Each row was made from one path, in order. Every step used is in the known rows, and no mark comes twice. Write each row's path.
In the rows, 128 means zero.
Known rows:
mulet, batenut, getu, losul, beveb: [ 85 156 135 164 154 144 164 123 204 141 183 134 195 135 109 110  97 178
 125 163  59 110  70 141  81 111 157 189 118 138 149 151 150  88 156 147
 130 123 102 125 146 166 141 140 109 145 101  59 126 121 109 138 164 103
 160  87 132  62 108 111 113 144 156]
minufug, beveb, rosed, getu, losul, kotuz, batenut: [ 95 193 168 134 104 136 171  22 204 140 184 140 159 139 104 124 106 127
 106 164  92 134 149 137 110 120 149 120 121  89 179 164 141  87 109 150
 129  97  64 170 119 168 154 173 111 136  90  44 124 120  80 181 185  87
 144 150 130 108  99 124 115 136 148]
mulet, batenut: [128 148  95 142 140 142 162  96 184 126 192 144 167 111 120  98  93 179
 107 152 119  99 115 157  76 121 185 145 118 119 147 124 173 101 142 147
 134 106 117 150 143 155 138 145 140 134 123  86 116 122 123 113 127 118
 132 119 110  95  84  98 151 162 164]
mulet, losul, beveb, batenut, getu, rosed: [ 71 150 120 158 163 149 157 154 174 129 208 136 244 145 135  95  97 177
 123 195  99 111 117 136  98 136 174 144  60 134 169 153 119 144 151 115
 110 112  56 132 166 170 142 144 124 136 126  64 109 127 117 109 143  67
 115 123 127  91 130 124 138 138 126]
liso, beveb, minufug: [129 131 138 145 134 143 135  85 178 109 189 161 179 117 114 106 112 135
 105 137 162  95  98 192  74 139 178 123 115 126 155  91 182 110 161 128
 148 135  97 176 160 149 139 146 150 134 104  72 129 139 126 107 118  94
 148 159 123 123 100  99 156 165 151]
beveb, rosed, getu, losul, kotuz, batenut: [111 185 139 131 102 143 171  21 194 131 187 143 171 135 106 134 113 131
  94 163 105 128 163 152 103 126 175 126 126 104 150 137 147  89 121 155
 135  85  94 169 131 164 157 167 115 127 101  83 138 112  93 175 171  75
 152 157 131  94  90 115 128 143 149]
kotuz, batenut, getu: [134 166  95 160 123 144 149  79 174 116 167 139 209 125 129 110  98 159
  98 162 113  97 107 145  99 131 193 130 138 113 152 130 161 130 137 135
 129 114 102 162 140 148 128 156 129 119 131 100 126 156 127 124 139 117
 142 143 112 124 122 122 122 145 129]
batenut, mulet, minufug, beveb, rosed: [108 128 141 140 120 136 152 101 185  89 197 133 176 164 151 108 102 124
 124 164  92 109 150 153  75 136 192 126 103 105 172 152 146  69 124 131
 112 160  64 151 129 174 142 139 109 134 151  51 111 107 129 156 128 103
 154 143 114 149  97 136 137 183 133]
batenut, getu, rosed, beveb: [ 90 177 110 133 138 141 131 123 178  99 197 138 230 112 137 132  94 137
 125 170  89 105  65 127  81 135 161 169  87 109 154 127 157 121 129 127
 112 154  75 162 152 168 155 143 133 111 127  93 136 124 123 123 156  81
 121 121 124 107 153 127 150 157  96]
rosed, beveb, batenut: [107 181 135 129 151 138 140 113 199 120 189 138 197 119 135 117  92 152
 116 161  99 103 132 128  70 131 143 140  92 113 155 120 175 126 164 152
 122 149  87 149 124 153 129 146 125 148 115  67 105 124 123 117 135 136
 136 103 133 104 110 112 160 142 153]
batenut, getu, rosed: [115 145  94 142 142 149 141 114 163  99 188 149 227 120 121 120 100 155
 114 168 109 102  89 157  89 137 193 151 112 112 145 131 154 120 126 117
 119 131  75 166 169 161 147 143 140 104 132 121 140 126 135 109 138  65
 137 149 118 111 131 125 145 164 102]
getu, batenut, mulet: [122 146 119 119 121 156 146 110 156  99 147 142 190 123 148 128 113 148
 115 168  96  99 135 171  80 143 186 147 152 116 149 145 175 109 142 144
 124 133  87 168 175 155 126 158 117 109 147 116 150 125 150 127 143 119
 153 143 113 133 116 116 151 160 132]
minufug, beveb, rosed, getu, batenut, mulet, losul: [ 66 149 152 121  99 140 165 106 169 116 195 127 160 150 171 117 103 118
 143 193  76 119 125 162 112 134 168 117 103 124 191 185 134 110 127 121
  96 131  68 162 160 179 160 158 110 129 147  35 131 122 118 148 171  97
 128 156 106 144 126 138 144 156 136]
getu, rosed, beveb, batenut, mulet: [ 93 188 140 103 152 142 126 142 184 104 192 149 217 117 142 124  99 146
 118 186  92 113 152 104  71 125 156 156  86 103 153 170 167 150 144 148
 123 149  47 152 157 170 155 152 104 133 137  74 116 102 139 119 139 117
 132 101 113 110 123 137 176 164 133]
batenut, getu, losul, beveb: [ 81 148 148 162 144 147 147 120 196 128 160 134 221 144 125 124 101 152
 131 153  57 112  53 158  72 130 157 179 130 130 152 132 148  70 149 142
 116 152  85 138 151 159 130 145 113 132 102  81 136 127 116 139 168  95
 171 118 146  89 126 119 108 143 126]
kotuz, batenut, mulet, minufug, beveb, rosed: [122 155 140 136 110 132 147  62 178  98 189 134 177 163 150 102 110 129
 106 170  98 110 181 127  85 131 200 116 110 101 182 154 147  89 121 141
 123 135  54 154 121 175 144 157 100 134 153  57 108 124 119 160 139 121
 150 152 105 150 100 146 127 173 138]
getu, losul, kotuz, batenut, mulet, minufug, beveb: [121 178 157 135 118 142 175  52 189 116 146 133 185 144 110 122 116 145
  87 153  68 115 200 131  93 128 203 127 133  74 174 181 149  65 102 165
 152  85  56 158 136 182 131 165  88 122 131  57 135 116 106 181 153 119
 150 111 128 121  96 127 105 137 150]
minufug, beveb, batenut, mulet: [112 163 156 142 147 144 150 139 195 115 163 145 184 132 135  99  88 154
 119 174  82 112 153 129  79 120 151 127 125  98 167 185 159 130 143 141
 123 147  53 150 139 149 127 156 102 146 132  47  93 122 140 114 132 148
 151 104  96 139  97 128 143 156 160]
mulet, batenut, getu, losul, kotuz: [119 161 112 158 139 160 196  91 201 126 178 137 185 126  84 119 101 178
  91 164  80 110 122 154  99 111 188 157 131 115 135 160 148  96 136 151
 152  68 123 149 138 164 140 135 110 123 104  74 137 114 119 153 141  82
 148  89 121  75  81  96 126 136 156]
losul, beveb: [ 99 149 130 150 132 141 144 112 178 129 172 148 203 131 132 109  93 155
 132 143 100 104  96 159  69 139 153 158 109 123 161 102 165  72 150 143
 110 158  86 147 153 147 122 160 150 141 112  92 119 129 113 120 154 108
 141 143 128 108 116 112 126 162 143]
liso, beveb, rosed, getu, batenut, mulet: [ 99 131 139 120 115 157 136 100 172  96 198 150 164 133 149 137 129 119
 106 175 112 113 140 177  83 148 180 130 121 134 160 149 161 125 164 131
 117 146  92 156 163 166 166 161 112 129 129  63 145 116 136 139 139  75
 162 163 107 135 114 141 161 157 139]
rosed, getu, batenut, mulet: [102 148 124 117 119 154 148 113 157 106 167 135 183 113 153 140 106 139
 121 164  84 109 121 170  98 148 177 137 138 111 156 156 172 115 136 143
 113 137 100 155 167 161 143 165 127 120 145  92 148 119 144 124 167 113
 141 138 102 122 128 125 145 153 140]
rosed, beveb, batenut, getu: [105 176 129 152 152 144 146 133 203 114 192 132 218 125 133 119  87 151
 117 171  85 102 109 121  81 128 146 138  90 118 151 140 160 147 167 141
 116 153  92 138 118 154 130 137 118 140 120  57 107 130 133 121 137 123
 138  88 115 104 125 117 144 131 137]
mulet, losul: [109 147 104 144 126 134 164  94 168 117 179 137 190 130 148 100  97 160
 125 151 114  99 111 183  81 141 203 122 114 123 161 115 161  85 128 132
 113 103 114 168 161 157 134 142 138 120 137  92 132 131 117 113 123 110
 127 149 133 123 106 104 151 155 143]
mulet, batenut, getu, rosed, beveb: [ 91 183 101 133 151 140 147 128 187 113 221 137 210 106 122 119  92 167
 114 179  98 106  87 110  89 116 165 175  77 119 158 149 156 137 137 136
 125 123  92 144 146 178 168 134 133 123 127  72 124 120 120 120 156  87
 109  89 108  82 134 117 155 160 125]

Which path is each row?
[ 95 178 131 110 132 133 121 101 171 107 205 152 210 108 130 125  96 123
 131 159 132 106  74 143  87 137 151 161  80 107 162 103 174 118 131 133
 133 148  64 179 166 164 155 142 160 120 120  89 133 118 117 118 167  83
 114 144 126 108 136 102 167 182 126] : getu, rosed, beveb, minufug
[110 216 107 133 116 146 155  74 176 116 183 143 231 113 107 128 101 145
  89 181 108 110 146  98 110 128 170 142  87  91 160 141 150 146 120 140
 135  93  62 173 143 168 149 164 133 106 118  93 137 137 110 149 159  76
 100 122 116 107 142 116 135 138 105] : losul, kotuz, batenut, getu, rosed, beveb
[103 140 118 142 116 140 147  79 183 111 211 143 173 136 143 121  96 125
 126 159 112 116 105 169  86 139 169 130 105 120 151 110 160  90 136 128
 103 150 109 159 132 155 158 149 144 140 120  85 121 110 119 129 149  87
 147 169 111 118 104 122 150 174 140] : beveb, rosed, getu
[ 78 150 148 146 118 137 155 133 166 125 175 141 200 152 152  92  89 135
 148 172 108 106  95 161  95 134 169 144  98 145 171 145 152 106 145 137
 121 133  84 164 175 164 135 147 135 142 135  49 120 132 124 128 147 117
 124 144 102 135 117 108 137 183 163] : batenut, mulet, losul, beveb, minufug
[108 144 123 151 141 146 154 102 192 110 161 132 205 133 122 128 107 155
 116 149  71 109  66 178  78 130 183 164 150 115 139 134 159  83 135 136
 127 131 107 159 152 155 134 135 110 118 117 101 146 123 126 134 143  98
 176 120 143 100 111 120 126 143 123] : batenut, getu, losul
[118 176 120 149 131 143 149  66 186 122 153 133 203 128 120 123 113 155
 100 156  85 106  96 158  91 124 194 153 156 112 147 142 162 110 132 147
 138 108  94 160 145 159 133 149 102 115 117 100 145 141 115 139 150 114
 168 135 135 102 116 125 117 138 128] : kotuz, batenut, getu, losul
[ 88 174 151 143 109 129 154  97 160 138 169 145 203 147 151  85 100 139
 128 178 120 105 117 142 106 128 176 132 103 138 179 150 156 130 141 142
 133 106  78 164 167 167 135 163 127 146 135  52 118 151 113 133 154 131
 118 152  98 137 119 115 127 175 166] : kotuz, batenut, mulet, losul, beveb, minufug
[100 149 156 133 121 150 165  52 207 118 202 153 166 134  97 137 123 123
  94 149 111 128 144 181  77 134 174 129 114 121 151 133 150  74 151 140
 132 109 101 164 141 164 167 156 117 132  84  58 146 101  99 164 141  47
 166 150 140  96  85 120 145 137 151] : liso, beveb, rosed, getu, losul, kotuz
[107 131 131 156 172 151 148 130 184 103 215 133 235 136 118 106 100 164
 101 171  90 107 144 134  93 143 195 123  66  90 175 154 128 127 133 114
 124 132  32 135 132 182 139 135 123 127 138  58 103 111 128 115 136  81
 129 111 123  98 124 129 128 139 118] : mulet, minufug, beveb, batenut, getu, rosed
[ 86 201 129 108 135 146 172 131 181 115 195 142 213 131 130 115  99 149
 106 201  93 118 197 106  96 129 174 130  62 103 166 188 141 144 127 145
 131  87  58 163 163 181 151 151 105 124 139  56 119 103 124 139 133  89
 100  96 116 116 108 118 171 145 144] : getu, rosed, beveb, batenut, mulet, losul, kotuz
[ 99 159 160 158 164 147 158 125 213 125 164 132 197 137 115 109  96 160
 119 162  61 115  98 147  86 119 151 142 132 105 160 177 146 113 147 133
 130 136  60 144 127 159 129 139  92 139 105  46 111 127 118 128 146 120
 171  90 139  97 106 124 118 123 137] : minufug, beveb, batenut, getu, losul
[118 155 149 147 153 142 150 116 196 127 174 143 182 126 122  97  88 162
 117 158 108 107 137 146  77 128 148 122 110  98 169 143 162 116 151 135
 125 140  58 150 131 147 121 152 127 147 112  53  94 129 119 109 134 134
 139 117 120 118  98 114 138 142 155] : minufug, beveb, batenut
[ 87 179 132 146 112 135 159  99 169 135 159 136 201 144 157  92 102 156
 122 177  96 107 138 128  91 130 185 137 110 132 178 163 150 110 131 151
 112 109  81 153 166 166 130 174 109 140 143  70 123 148 112 136 149 137
 125 142 115 133 121 129 124 159 153] : kotuz, batenut, mulet, losul, beveb
[103 186 150 122  95 148 171  45 194 120 177 147 166 143 119 135 114 120
  95 180  84 131 175 140 106 121 179 132 142 102 149 177 148 103 119 160
 135  94  90 168 138 168 163 168  90 125 118  73 139 106 112 181 164  88
 160 141 106 115  90 132 135 153 151] : beveb, rosed, getu, losul, kotuz, batenut, mulet
[ 69 144 177 142 162 150 147 131 205 126 198 125 208 149 139 131 112 150
 119 154  43 124 150 142  80 143 175 148  94 114 160 167 139  80 156 161
 119 147  71 103 134 186 142 148  98 164 128  33 116  86 123 140 167 120
 169  88 133  75 105 140 115 139 175] : rosed, getu, losul, beveb, batenut, mulet, minufug
[ 78 138 140 134 115 147 142  93 171 128 204 138 189 141 145 131 108 131
 139 168  99 119 105 167  91 147 141 150  93 133 169 107 147  96 162 131
  97 163  80 143 149 158 143 164 147 141 114  79 127 118 107 140 192  70
 140 173 126 100 130 119 132 158 136] : losul, beveb, rosed, getu, batenut
[131 177 136 145 111 147 175  65 176 110 158 137 193 141 118 110 103 147
  84 159  98 108 213 122  98 134 200 108 109  75 179 172 151  88 102 152
 142  92  60 157 128 176 124 172 111 125 142  61 119 126 120 164 140 125
 123 125 105 144 100 124 109 147 152] : losul, kotuz, batenut, mulet, minufug, beveb
[ 99 139 125 115 105 155 146 101 165  98 192 137 173 137 158 137 112 121
 125 181  90 114 131 170  97 143 173 138 128 126 150 150 156 120 147 135
 108 146  93 161 159 165 157 157 116 121 141  88 141 112 141 144 163  86
 154 165  96 134 115 130 155 172 133] : beveb, rosed, getu, batenut, mulet
[133 190 129 129 117 148 171  33 185 129 145 146 183 124  94 124 116 157
  88 150 107 112 160 158  90 124 191 135 148  92 147 133 165  84 121 162
 152  74  94 176 149 156 128 168 114 117 102 106 145 122 103 160 149 102
 154 140 146  97  89 103 125 131 147] : getu, losul, kotuz, batenut
[142 188 114 135 102 152 171  68 169 117 145 151 188 128 114 114 104 151
  83 171 113 108 196 130  95 128 192 121 143  99 146 160 164 118 120 158
 141  84  89 174 152 151 129 175 115 120 131 100 129 132 134 149 131 121
 132 138  95 142  92 115 136 153 150] : losul, kotuz, batenut, mulet
[123 160 128 133 128 151 174  68 190 121 152 148 186 127  97 130 109 153
 101 140  95 112 135 177  77 130 182 151 143 100 137 125 165  57 123 154
 140  95  95 176 156 155 129 153 121 112 101 106 146 108 110 152 141  89
 160 131 149  96  85  96 136 141 145] : getu, losul, kotuz
[ 71 159 173 144 162 147 145 115 209 149 187 136 198 129 122 125 104 160
 129 149  62 125 105 150  75 131 136 158 103 117 157 140 153  92 163 157
 116 146  78 123 137 161 140 157 119 162  93  48 116 108 103 126 181 114
 161 109 143  64 110 119 121 128 170] : rosed, getu, losul, beveb, batenut
[121 137 138 149 161 142 152 108 190 113 195 131 196 135 126 102  97 163
 107 146 102 101 166 151  76 142 185 111  85  89 174 131 153  92 142 137
 126 134  61 134 116 167 119 144 125 147 132  50  97 114 122 119 131 123
 141 117 130 107  97 117 129 137 156] : mulet, minufug, beveb, batenut
[129 164 138 139  99 142 174  48 184 102 181 139 178 167 122 107 107 130
  87 173 109 116 227 119 102 130 194 104  99  89 179 163 138  87 116 145
 133  99  53 159 116 177 136 163 108 129 139  57 108 118 116 183 139  93
 132 149 102 153  87 128 121 162 146] : losul, kotuz, batenut, mulet, minufug, beveb, rosed
[111 133 133 124 127 152 152 111 162  96 162 128 188 139 152 124 112 148
 115 158  79 100 154 162  84 151 191 128 120  93 182 151 157  83 127 137
 123 139  61 150 155 175 122 154 115 120 156  72 137 116 135 141 154 120
 145 130 120 135 123 125 126 156 133] : getu, batenut, mulet, minufug, beveb
[ 89 171 143 158 122 140 144  69 197 131 177 137 206 165 129 113 112 143
 122 176  81 118  93 136  83 119 160 165 125 139 154 131 138  98 152 141
 119 138  68 147 136 160 140 154  97 135 104  77 129 137  99 167 168  83
 176 148 140  99 117 131 110 151 124] : kotuz, batenut, getu, losul, beveb, rosed
[ 92 146 142 129 124 135 148  67 201 116 199 139 167 139 137 136 109 125
 129 153  82 122  89 181  83 135 171 149 127 117 146 124 156  65 133 143
 112 143 105 160 141 164 165 145 116 133 110  84 137 101 107 147 163  81
 175 155 137  96 101 128 145 161 138] : beveb, rosed, getu, losul
[110 155 140 170 154 145 159 138 197 120 176 135 202 132 124 100  82 164
 113 169  86 106 114 138  90 120 148 121 109 107 165 158 149 135 153 125
 120 145  62 140 125 150 122 144 119 142 116  43  96 139 129 112 137 126
 146 101 113 124 113 121 125 132 136] : minufug, beveb, batenut, getu
[128 128 124 138 152 154 153 127 180  97 189 135 203 145 137 111 108 160
  99 161  97  99 190 153  73 144 215 119 104 107 143 145 157 108 150 149
 130 129  84 130 135 170 126 135 107 137 160  74 107 100 154 121 107 125
 155 107 110 119  86 124 147 157 164] : beveb, batenut, mulet, minufug
